Known rows, with every way that one mark hangs from another:
kuve{satad}: [ 20.7   0.4 -10.2 -36.1   2.6  -6.5  -7.3 -12.2  -3.7   1.9  -5.6  15.0
 -12.0  -4.5 -35.6 -17.5  13.1  -6.4  19.0  -7.6  -4.2 -10.2]
gika{tinif{lume visin}}: [ 15.0   0.9  -6.0 -14.5  15.7   2.1  -6.9 -12.6   0.1 -15.8 -10.6   0.6
 -11.3 -14.1 -31.1  -6.4  13.6  -4.9   1.8 -13.0  -1.0  -6.7]
gika{tinif{visin}}: [ 20.0   1.1 -16.7 -35.8  18.1  -0.9  -5.0 -19.8  -0.7 -14.0  -4.6   6.2
 -11.0  -5.1 -35.1  -7.8   9.5 -12.3   8.9 -11.4  -1.4  -6.6]
satad{kuve}: [ 16.8  -2.1  -2.3 -34.4  17.1   1.2  -7.1  -4.3  -4.7  -3.8  -4.8   7.2
 -13.4   0.3  -7.1 -14.6   8.0  -2.5  15.1 -22.4   0.9  -7.5]
lume{tinif{gika visin{feki nopu{satad}}}}: [ 22.9  -4.2   9.9 -14.1  -3.6   1.7   7.7 -18.4  -8.3 -19.6   1.1 -20.8
  -8.8   6.3 -25.1   1.6   8.6  -6.9  -3.1  28.4 -11.0 -17.7]
tinif{gika{nopu{satad}} lume visin{feki}}: [ 10.2   1.5   9.2  21.0  -7.5   0.9   1.2  -0.5   2.8 -26.9  -3.2 -14.9
 -12.6  -5.0  14.5  21.2  -2.7   1.5  -7.4   5.6  -6.9 -15.7]
visin{nopu{gika{tinif}}}: [ 16.6   6.3 -15.9 -40.8  21.7  15.9  -1.6 -10.5   0.7   7.5   4.1   2.2
 -11.0 -19.0 -22.0 -21.9   3.2   0.2  -4.0  -0.3  -8.0 -14.5]
tinif{gika{nopu{visin}} lume}: [  3.6   6.1  -1.2  15.8  10.3   8.5   0.0  -1.0   5.3  -9.5  -8.5  -7.4
 -16.0 -15.2  11.9  13.2  -3.8   5.8   0.7  -8.8  11.1 -17.4]
visin{feki tinif{gika lume}}: [ 20.5  -4.4   1.8  17.7  -6.2  -8.7  -2.4  -3.4  -8.8 -17.2   3.1  -9.0
  -4.4  -5.6  -2.0  23.7  14.9  10.8  11.6  -1.0 -19.6 -20.1]
visin{nopu}: [ 10.1  -2.1  -3.4  -7.9  29.4   2.7  -4.8 -14.4  -1.3   8.6   1.3   6.7
 -14.8  -9.8 -29.9 -24.3  -4.1  -2.1  12.0  -5.0  -7.9 -15.3]
nopu{gika{tinif}}: [ 21.0   7.0 -21.7 -40.4  19.7  11.0  -4.0  -8.6  -0.3   1.4   2.8  10.5
  -8.2 -16.4  -9.3 -12.9  13.5  -2.0   3.5  -8.2  -2.9  -9.9]
nopu{gika{tinif} visin}: [ 21.4   6.4 -24.8 -34.7  25.4  10.8  -4.7  -8.8   3.4  -3.0  -4.4   1.7
  -9.7 -11.4 -12.9 -16.3  18.5  -2.6   1.5  -7.5  11.9  -9.0]
lume{tinif{gika{nopu{visin}}}}: [ 16.2   2.6  -7.9 -14.8  14.5   7.4  10.6 -12.8  -2.8  -7.8  -0.2  -6.8
 -12.8  -2.0   7.8  12.5   6.3  -7.0   1.2   6.4   6.5 -17.5]
gika{nopu tinif}: [ 16.1   0.5 -21.0 -37.1  20.1  10.1   2.8  -9.5   1.7  -2.1   6.5  13.1
 -11.5 -12.4   0.7  -4.8   1.9  -8.4   0.6 -11.7 -14.9  -7.8]
visin{feki tinif}: [ 27.0 -11.0 -11.3   6.6  18.3 -13.4  -2.5 -10.3  -8.0 -10.9   8.1   2.7
  -6.8   4.8 -14.4   0.4  15.5  -2.2  19.5  -4.1 -25.0 -13.9]
lume{tinif{gika{nopu{satad}} visin}}: [ 18.8   4.1   1.4 -32.3  -5.8   8.9  10.9 -18.1  -2.6 -15.3  -1.5  -8.9
 -13.3  -0.2   0.6  11.4   9.0 -12.3  -5.6  14.9   0.8 -14.0]
nopu{satad visin{tinif{gika lume}}}: [ 20.6   1.6  -3.5 -18.6 -14.4   7.9  -3.7  -5.2  -0.4  -9.0  -7.8 -18.1
  -7.2 -10.4 -12.4  -1.4  30.0   5.3   3.8   2.5  10.3 -15.5]
gika{nopu{satad} tinif{lume visin}}: [ 14.3   1.9  -7.8 -28.3   2.1  15.0   1.3  -5.6   6.2 -14.1  -6.4  -4.3
 -14.9 -14.2  -4.9  -9.1  12.3  -9.9 -14.6  -3.2  -4.5  -4.0]
nopu{satad}: [ 18.7  -0.9  -7.9 -27.7  17.2   8.2  -6.0  -8.6  -2.1   4.5   3.1  11.3
  -9.2  -7.3 -17.1 -26.3  14.1  -5.6  14.0  -4.7   0.6  -7.6]
visin{nopu{satad} tinif{gika lume}}: [ 15.9   1.4   6.7 -22.7 -20.2  13.2  -0.9  -8.0  -3.4   0.8  -0.3 -17.5
  -9.3 -17.1 -20.4  -6.2  17.2   8.8  -1.2  11.0 -10.9 -20.3]
visin{nopu{gika satad}}: [ 13.9   6.1  -4.5 -22.5  15.8  15.5  -3.8  -6.2   2.6  11.3   3.0  -0.6
 -13.9 -14.3 -16.7 -33.8   5.5   2.3  -0.2   7.7   0.3 -14.8]

Rows:
[ 10.4   0.3  18.0  17.5  -7.5   2.5  -3.0  -5.9  -0.5 -19.9  -7.3 -21.7
 -11.4  -6.5 -19.1   4.1  -1.1   5.1  -4.1  13.9  -5.4 -17.5] -> tinif{gika lume visin{feki nopu{satad}}}
[ 18.2   2.4  -9.3  10.0  18.0   1.8  -5.7  -2.9   1.8  -5.6 -10.6 -11.4
 -14.7 -12.3  -6.2  -8.3  25.9   8.2   4.3  -7.2   9.6 -17.1] -> nopu{gika visin{tinif{lume}}}
[ 15.9   4.2 -12.7 -17.8  -5.5  -1.6   5.1 -12.0  -1.9  -7.7   7.9  -0.5
 -11.3  -7.5   6.7  22.0   0.4  -0.3   8.8  -3.8 -14.4 -21.5] -> visin{tinif{gika{nopu}}}
[ 16.1  -5.3   7.8  19.6  -5.0  -3.7  -0.4  -6.3  -6.6 -12.4   2.3 -18.6
  -7.3  -8.5 -14.1  15.8   5.9  12.3   3.5   7.3 -25.5 -24.3] -> visin{feki nopu tinif{gika lume}}
[ 25.8   0.0 -22.5  -7.6  27.9   1.9  -4.0  -2.7   2.2 -12.5   0.8  -3.3
  -6.1  -2.3  -2.9  -6.5  14.9  -1.6   0.8  -1.9  -0.5  -9.9] -> nopu{gika{tinif} visin{feki}}
[ 21.5  -5.3  -2.4  25.1   0.6  -9.9  -3.2  -2.8  -3.3 -21.0  -5.3 -18.6
  -6.9  -1.1  -5.0  21.2  18.9  10.1   9.3  -0.3  -4.9 -19.8] -> nopu{visin{feki tinif{gika lume}}}
[ 16.5   0.6 -26.8 -28.0  28.5   9.8   1.9  -9.5   6.2  -4.2  -0.6   3.5
 -13.7  -7.4  -2.7  -9.8   5.9 -11.1  -2.0 -11.1  -0.8  -7.0] -> gika{nopu{visin} tinif}
[ 20.4   3.4   3.8 -26.3  17.6  12.2   3.9 -18.7  -2.5  -2.5  -4.3 -13.2
 -17.2  -4.4 -27.3 -26.2  17.1  -8.6  -7.5  21.8   2.8 -14.7] -> lume{tinif{visin{nopu{gika satad}}}}
[ 19.5  -2.3   0.7  11.0   9.9  -7.4  11.9 -15.4  -6.0 -28.6   1.9  -9.3
 -12.5   8.2   8.2  33.2  -1.6  -8.9  -0.5  12.0 -13.7 -18.1] -> lume{tinif{gika{nopu} visin{feki}}}
[ 20.2  -4.8  -6.2   6.6  17.4  -0.3  12.2  -8.5  -4.8 -17.8   2.9 -10.9
  -9.8   6.9  16.5  22.5   5.3  -4.8  -0.8  12.1  -6.5 -16.0] -> lume{tinif{gika{nopu{visin{feki}}}}}
[ 15.8   0.9  -1.0  16.0   5.8 -15.6  -4.8 -13.4  -3.1 -26.8  -2.4  -3.6
  -8.8   4.6 -14.8  22.3  -2.8  -1.3  16.1  -2.9  -2.4 -17.2] -> tinif{gika visin{feki}}
[ 19.7   2.6  -3.6 -42.4  -1.6  16.1  11.3 -10.6  -6.8  -1.9   7.3  -1.9
  -9.4  -6.4  11.5   4.0  12.5  -7.4  -3.0  14.1  -6.6 -13.6] -> lume{tinif{gika{nopu{satad}}}}
[ 29.3 -11.3 -11.9 -25.5  -0.7  -0.7   3.8   2.6   1.0 -19.9  -1.0 -18.9
 -14.1  15.8  19.5  -3.9  21.0  -5.4  -3.6  -1.3 -11.7  -7.8] -> gika{nopu{satad{kuve} visin{feki tinif}}}
[ 21.2 -11.3   5.8  11.9  33.3  -9.2   5.4 -21.1  -8.4 -17.7  -1.4 -10.2
 -14.2   9.3 -32.0  -6.5   4.8 -10.3   4.2  15.0 -17.8 -14.8] -> lume{tinif{visin{feki nopu}}}
[ 18.4   1.7  -5.0  11.5  17.1  -1.2  -5.0  -2.8   0.8 -23.6  -6.7  -7.4
 -10.5  -9.6  -7.5   6.0  13.6   1.8  -5.9  -2.5  -5.8  -9.6] -> nopu{gika{tinif{lume visin{feki}}}}
[ 22.1   5.4  -6.2 -59.6  -0.8  24.5  -5.9   9.2   4.1  -6.2 -15.6 -15.2
 -11.6 -13.3   5.3 -25.4  34.1   4.0 -15.9  -8.4  16.6  -2.4] -> nopu{gika{tinif{lume}} satad{kuve} visin}
[ 27.5  -4.1  -3.0 -38.5 -29.0   1.7   7.1   2.4  -4.8 -21.2   8.1 -16.4
  -7.9   8.5  27.6  21.7  11.4   0.9  -4.0   2.4 -21.1 -14.3] -> visin{feki tinif{gika{nopu{satad{kuve}}}}}
[ 10.9   5.4   6.9 -30.2 -14.2  19.6   0.6   9.1   4.8 -12.0 -14.0 -19.6
 -15.6  -8.3  25.5   2.7   9.7   4.1 -10.8  -8.0  15.4 -10.5] -> tinif{gika{nopu{satad{kuve} visin}} lume}
[ 23.4   1.0   3.9 -41.2 -28.1   9.9  -2.8   1.2  -2.7 -15.2 -13.7 -25.7
 -10.5  -3.2  -0.4  -1.1  30.7   7.6  -0.8  -6.0  12.6 -12.9] -> nopu{satad{kuve} visin{tinif{gika lume}}}
[  4.0  -0.8   8.5  18.7  23.2  -1.1  -6.1 -13.2   1.7  -7.8 -13.6  -7.0
 -21.1 -10.9 -36.7 -15.4  -3.7   0.3   4.4  -6.6   0.5 -15.5] -> tinif{lume visin{nopu}}
[  7.7   7.7   8.6  12.3   0.8  -4.1  -7.0 -11.1  -1.0 -19.0 -13.1  -5.5
 -13.4 -12.5 -18.5  15.1   0.8   3.6  10.5  -9.6  10.7 -18.4] -> tinif{gika lume visin}
[ 21.9 -12.1  -1.6  25.9  16.6 -11.2  -4.4  -2.7  -7.6 -12.2   1.5  -2.3
  -9.8  -3.5  -8.3   3.4  20.2   6.0  12.7  -5.8 -23.8 -14.1] -> visin{feki tinif{lume}}
[  2.9   6.8  13.6  13.2   1.2   1.4  -4.8 -13.2   0.6 -13.7 -12.5 -13.9
 -16.4 -16.1 -31.1   6.7  -9.2   5.8   2.3  -1.6   3.9 -21.8] -> tinif{gika lume visin{nopu}}
[ 16.4  -7.3 -13.8  10.5  25.4   5.8   2.3   3.4   3.9 -17.3  -3.1  -6.0
 -12.0  -7.5  12.8   3.2   9.1  -2.3  -8.9  -5.7 -12.6  -6.3] -> gika{nopu{visin{feki}} tinif{lume}}
[ 18.5   1.4   6.1 -21.8 -18.6  -0.7   2.8  -0.8   1.4 -30.7  -4.4 -17.2
 -13.3  11.1  21.6  19.5  -3.9  -4.8  -6.6  -0.8  -3.6 -11.8] -> tinif{gika{nopu{satad{kuve}}} visin{feki}}
[  6.9   6.2   3.7 -10.7  -7.4  17.1   1.6   2.1   1.8  -4.7   0.3  -2.8
 -11.4 -19.4  17.4   4.2   2.6   4.6  -4.4  -0.9  -0.5 -14.6] -> tinif{gika{nopu{satad}} lume}
[ 20.1   3.0   1.7 -18.8   8.4  -4.7   3.4 -23.6  -8.7 -16.2  -5.7  -3.3
 -11.2   0.2 -23.3  14.1  10.7  -8.5  11.3   4.6   6.0 -17.1] -> lume{tinif{gika visin}}
[ 16.3   2.5   0.6  -5.5  -7.7  -1.8  -3.2  -8.3  -6.0  -7.6  -2.6  -4.6
  -7.7 -15.4 -13.0  14.9  17.0   8.7  12.4  -6.3  -6.1 -20.3] -> visin{tinif{gika lume}}
